What can hang from each mark
q_862: q_20 q_86 q_97 q_457 q_636 q_843
q_636: q_862
q_420: q_862
q_457: q_862
q_789: q_97 q_636
q_97: q_636 q_862
q_20: q_97
q_843: q_862

Every row comes from one small tree of marks. Brackets hold a mark, then the marks that hang from it, in the order of their numbers. Every link used is in the known rows. Which tree was each row made from?
Known rows
(q_862 (q_20 q_97) q_457 q_843): [ 4.083 -2.129 -0.731 -0.665  1.046  4.608  1.899  0.343 -0.785  0.935
  1.643  2.413 -2.819  0.454 -5.323  4.966 -6.327 -2.388 -2.735 -1.805
  1.354]
(q_843 (q_862 q_86 q_97 q_457 q_636)): [ 1.897 -1.680 -1.203 -0.766  0.789  4.678  2.770  1.532  0.043 -0.386
  1.208  2.242 -5.015  2.256  3.594  2.983  3.963  0.294 -2.688 -2.230
  1.956]
(q_636 (q_862 q_20 q_86 q_97 q_457 q_843)): [ 5.936 -2.037 -1.121  0.188  0.493  4.858  1.977  1.763 -2.054 -0.777
  0.671  2.303 -0.311  1.809 -3.354  4.842 -1.825 -1.901 -3.305 -1.152
  0.640]
(q_789 (q_97 (q_862 q_843)) q_636): [ 4.017 -0.923 -2.594  0.013  1.341  2.410  3.346  0.426 -0.509 -0.362
  0.296  1.739  0.237  2.144 -0.254  6.153 -3.311  1.312 -2.995 -3.855
 -1.684]
(q_862 q_20 q_86 q_97 q_457 q_636 q_843): [ 4.162 -1.549 -1.182  0.081  1.959  2.520  1.539  1.712 -0.508 -0.400
  2.479  3.068  1.461  0.329 -0.482  3.158 -4.333  0.899 -3.919 -1.049
  3.894]
(q_97 q_636): [ 0.855 -2.496 -3.278 -0.502 -1.445  4.367  3.653 -0.553 -0.895  1.133
 -0.104  0.469  0.406  0.705 -0.051  5.791  5.687 -3.411 -1.471 -3.017
 -1.557]
(q_636 q_862): [ 3.556 -3.149 -2.495 -0.351 -0.966  6.204  3.458  0.376 -2.033  0.692
 -0.695  0.451 -2.659  2.898 -1.592  5.657  5.481 -4.125 -1.416 -2.637
 -2.949]
(q_789 q_97 q_636): [ 1.615 -0.859 -3.008 -0.198  1.690  3.016  3.349 -0.698  0.085 -0.030
  1.225  1.361 -1.717  2.423  1.136  5.960  1.518 -0.318 -2.344 -4.137
 -2.212]
(q_20 (q_97 (q_636 (q_862 q_86 q_457 q_843)))): [ 2.505 -1.928 -1.811 -0.629 -0.369  4.834  2.746  0.392 -0.772  0.901
 -0.365  1.233 -1.015  1.808 -1.144  5.951 -2.708 -1.937 -2.291 -2.460
 -0.576]
(q_789 q_97): [ 1.634 -2.546 -2.845 -0.602  0.940  4.570  3.488 -1.030 -0.575  1.794
  1.274  0.909 -1.970  2.679 -0.713  6.087  2.078 -1.677 -1.633 -3.409
 -1.477]
(q_20 (q_97 (q_862 q_86 q_636 q_843))): [ 3.560 -3.114 -1.968 -0.746  0.220  4.696  3.143  1.199 -0.989  2.105
 -0.562  1.246 -1.070  2.619 -0.634  5.620 -4.295 -0.504 -2.331 -2.853
 -0.130]
(q_843 (q_862 (q_20 (q_97 q_636)) q_457)): [ 2.558 -1.302 -0.703 -1.254  0.011  4.980  2.830  0.951 -0.496 -0.169
  1.409  2.635 -5.672  1.406 -0.547  3.987  2.611 -2.325 -2.239 -2.525
  0.761]
(q_420 (q_862 q_457 q_636)): [ 3.743 -2.193 -1.575 -1.384 -0.619  4.646  2.920  0.005 -0.738  1.072
  1.385  0.224 -3.220  2.803 -0.101  3.321  1.258 -2.967 -1.285 -2.081
  0.457]
(q_457 q_862): [-0.049 -2.812 -2.993 -0.407 -1.219  4.475  4.162  0.397 -1.571  2.552
 -0.648  0.440 -2.288  1.450 -1.825  6.357  4.325 -4.839 -1.036 -3.413
 -1.296]
(q_97 (q_862 q_457 q_636)): [ 5.555 -1.967 -2.104 -1.184 -0.719  4.149  3.764  0.409 -0.599  2.197
  0.197  0.145 -1.840  1.765  0.600  4.395 -1.169  0.104 -2.033 -3.064
  0.075]
(q_457 (q_862 q_636)): [-0.662 -2.446 -3.115 -0.476 -1.059  3.374  4.197  0.657 -1.214  2.140
 -0.439  0.573 -1.364  1.196  0.524  5.345  4.712 -3.525 -1.143 -3.435
 -0.834]
(q_636 (q_862 q_97 q_457 q_843)): [ 4.461 -1.987 -1.186 -0.119  0.134  5.501  2.281  0.357 -1.239 -0.214
 -0.383  1.768 -2.938  1.715 -2.868  5.245 -2.329 -1.326 -2.588 -1.495
 -0.445]
(q_843 q_862): [ 0.942 -3.336 -1.911 -0.799 -0.451  6.197  3.516  0.964 -1.081  0.295
  0.046  1.692 -6.151  2.559  0.338  4.531  8.349 -3.500 -1.416 -2.944
 -1.257]
(q_97 q_636 (q_862 q_20 q_457 q_843)): [ 6.167 -1.325 -1.674 -0.476 -1.476  2.655  3.087  1.253 -1.595  0.358
  0.090  1.709  3.077 -0.576 -3.205  5.294 -4.176 -0.761 -2.975 -2.169
  0.821]
(q_97 (q_862 q_636)): [ 4.423 -2.878 -2.680 -0.936 -0.954  4.247  4.058  0.623 -1.179  2.217
 -0.386  0.365 -0.797  2.191  0.660  4.999  1.864 -0.841 -1.679 -3.336
 -1.071]
(q_789 q_97 (q_636 (q_862 q_20 q_86 q_457))): [ 4.944  0.129 -2.200  0.043  1.744  2.685  2.887  0.808 -0.735 -1.490
  1.753  1.704 -0.093  2.694  0.595  5.262 -0.358 -0.078 -3.271 -3.374
 -1.270]
(q_789 (q_97 q_862) q_636): [ 4.048 -0.554 -2.700 -0.350  1.241  2.609  3.677 -0.029 -0.269  0.197
  0.599  1.320 -0.582  2.564  0.854  6.146 -1.391  1.146 -2.676 -4.283
 -1.947]

Write each row's tree
[ 3.153 -2.808 -1.790 -0.987  0.084  4.668  3.176  0.470 -0.677  2.192
 -0.674  1.457 -2.177  2.248 -1.115  5.728 -4.638 -0.528 -2.025 -2.982
 -0.611] : (q_20 (q_97 (q_862 q_636 q_843)))
[ 4.378 -0.494 -1.933 -0.400  0.512  4.112  2.917  0.363 -0.696 -0.750
  0.589  1.410 -3.043  2.066 -0.587  5.130  0.975 -2.096 -2.494 -3.249
 -1.987] : (q_789 (q_636 (q_862 (q_20 q_97) q_457)))
[ 3.658 -2.764 -2.142 -1.110  0.064  4.846  3.475  0.757 -0.704  2.693
 -0.220  0.826 -1.935  3.098  0.399  5.625 -2.412 -0.720 -2.040 -3.274
 -0.409] : (q_20 (q_97 (q_862 q_86 q_636)))
[ 4.859 -2.424 -1.951 -0.060  0.046  5.240  2.758  1.288 -2.307  0.117
  0.573  1.886 -0.564  2.822 -1.760  5.370  4.010 -3.126 -2.534 -1.952
 -0.922] : (q_636 (q_862 q_20 q_86 q_97))
[ 5.963 -2.135 -2.273 -0.148 -1.545  3.282  3.250  1.959 -1.532  0.577
 -0.702  0.602  3.885  0.445 -1.303  5.449 -3.783 -0.267 -3.168 -2.149
  1.021] : (q_97 q_636 (q_862 q_86 q_457 q_843))
[-0.161 -3.350 -3.099  0.386 -0.664  3.197  3.627  2.408 -1.912  1.235
 -0.786  0.931  1.534  1.199 -0.310  5.240  2.334 -3.354 -2.032 -2.720
  0.203] : (q_457 (q_862 q_86 q_636 q_843))
[ 5.716 -2.340 -0.989 -1.263 -0.002  5.154  2.407  1.037 -1.579  1.282
  2.164  0.957 -2.386  3.410 -2.884  4.228 -1.222 -4.295 -1.968 -1.745
  1.362] : (q_420 (q_862 (q_20 q_97) q_86 q_457))
[ 3.064 -1.494 -2.520 -0.489 -1.696  4.453  3.346 -0.002 -1.162  0.118
 -0.285  0.497  0.251  0.926 -0.278  5.364  3.489 -2.743 -1.918 -2.475
 -1.468] : (q_97 (q_636 (q_862 q_457)))
[ 4.815 -2.515 -3.068 -0.399 -2.003  3.715  4.016  1.467 -1.797  1.387
 -0.825  0.209  3.645  1.474  0.279  5.960  1.896 -1.503 -2.383 -3.021
 -0.542] : (q_97 q_636 (q_862 q_86))
[ 3.042 -2.713 -2.464 -0.480  0.153  4.339  2.951  1.211 -1.635  1.347
  1.514  1.610  1.156  1.939 -1.372  5.557  2.528 -3.824 -2.453 -2.663
  0.199] : (q_862 (q_20 (q_97 q_636)) q_86)
[ 0.876 -2.667 -2.362  0.222 -0.637  3.048  3.227  2.387 -2.345  1.153
 -0.242  1.988  2.005  0.649 -3.388  6.265 -0.572 -4.402 -2.401 -2.503
  0.584] : (q_457 (q_862 (q_20 (q_97 q_636)) q_86 q_843))
[ 1.582 -2.642 -1.563 -0.761  0.478  4.625  3.085  2.451 -1.152 -0.340
  1.250  2.739 -3.335  2.663  2.147  3.367  6.362 -2.266 -2.295 -2.698
  0.548] : (q_843 (q_862 (q_20 q_97) q_86 q_636))
[ 1.673 -2.636 -1.189 -1.050  0.156  5.661  3.106  1.159 -1.160  0.181
  0.948  2.834 -5.953  2.323 -0.834  4.542  5.659 -3.460 -1.785 -2.804
 -0.576] : (q_843 (q_862 (q_20 q_97)))
[ 1.513 -3.087 -2.534  0.625  0.336  3.994  2.280  1.183 -1.208 -0.024
 -0.252  2.213  2.632  0.825 -1.134  5.858 -0.609 -0.972 -3.213 -1.527
  1.082] : (q_862 q_86 (q_97 q_636) q_843)
[ 2.819 -1.296 -0.923 -0.789  1.008  4.063  2.562  1.907 -0.369 -0.717
  2.139  3.053 -4.031  1.759  2.423  2.678  3.975 -0.249 -2.954 -2.028
  2.367] : (q_843 (q_862 q_20 q_86 q_97 q_457 q_636))
[ 3.328 -4.022 -1.939  0.169  0.931  4.774  2.254  2.144 -2.177  0.721
  0.953  2.385  1.000  1.857 -4.154  5.572 -1.393 -3.815 -2.897 -1.919
  0.600] : (q_862 (q_20 q_97) q_86 q_843)
[ 3.024 -2.047 -1.378 -0.786  0.329  4.456  2.970  2.368 -0.904 -0.663
  1.915  2.137 -3.583  1.988  2.126  2.570  6.164 -1.911 -2.547 -2.348
  1.498] : (q_843 (q_862 q_20 q_86 q_457 q_636))
[ 3.992 -1.863 -2.290  0.083 -1.254  3.807  2.828  1.446 -1.958 -0.839
  0.078  1.291  2.890  0.562 -1.620  5.118  1.885 -3.036 -2.695 -1.817
 -0.407] : (q_97 (q_636 (q_862 q_20 q_86 q_457 q_843)))
[ 6.806 -1.765 -1.960 -0.166 -1.332  2.734  3.019  2.325 -1.961  0.242
  0.233  1.461  4.761 -0.059 -2.401  5.181 -3.594 -0.769 -3.440 -1.995
  1.482] : (q_97 q_636 (q_862 q_20 q_86 q_457 q_843))
[ 1.300 -2.606 -2.810 -0.277  1.003  3.964  2.940  0.543 -0.278  1.306
  1.018  1.348 -0.248  2.439  3.436  4.276  3.676 -0.027 -2.461 -2.467
  0.956] : (q_862 q_86 q_97 q_636)
[ 0.529 -2.648 -2.414  0.130 -0.104  2.574  3.239  2.651 -1.993  1.156
  0.138  2.078  1.724  0.944 -1.480  5.199 -0.338 -3.354 -2.363 -2.595
  0.931] : (q_457 (q_862 (q_20 q_97) q_86 q_636 q_843))
[ 3.644 -1.987 -2.632 -0.777  0.605  3.353  3.782 -0.182 -0.689  1.779
  0.766  1.062 -0.189  2.627  0.674  5.553 -0.704  0.623 -2.050 -3.556
 -0.976] : (q_789 (q_97 (q_862 q_636)))
[ 1.304 -3.395 -2.692  0.405 -0.610  3.624  3.402  2.507 -2.714  1.238
 -0.101  1.631  1.469  0.942 -3.770  6.004  2.176 -5.169 -2.183 -2.498
  0.207] : (q_457 (q_862 q_20 q_86 q_843))
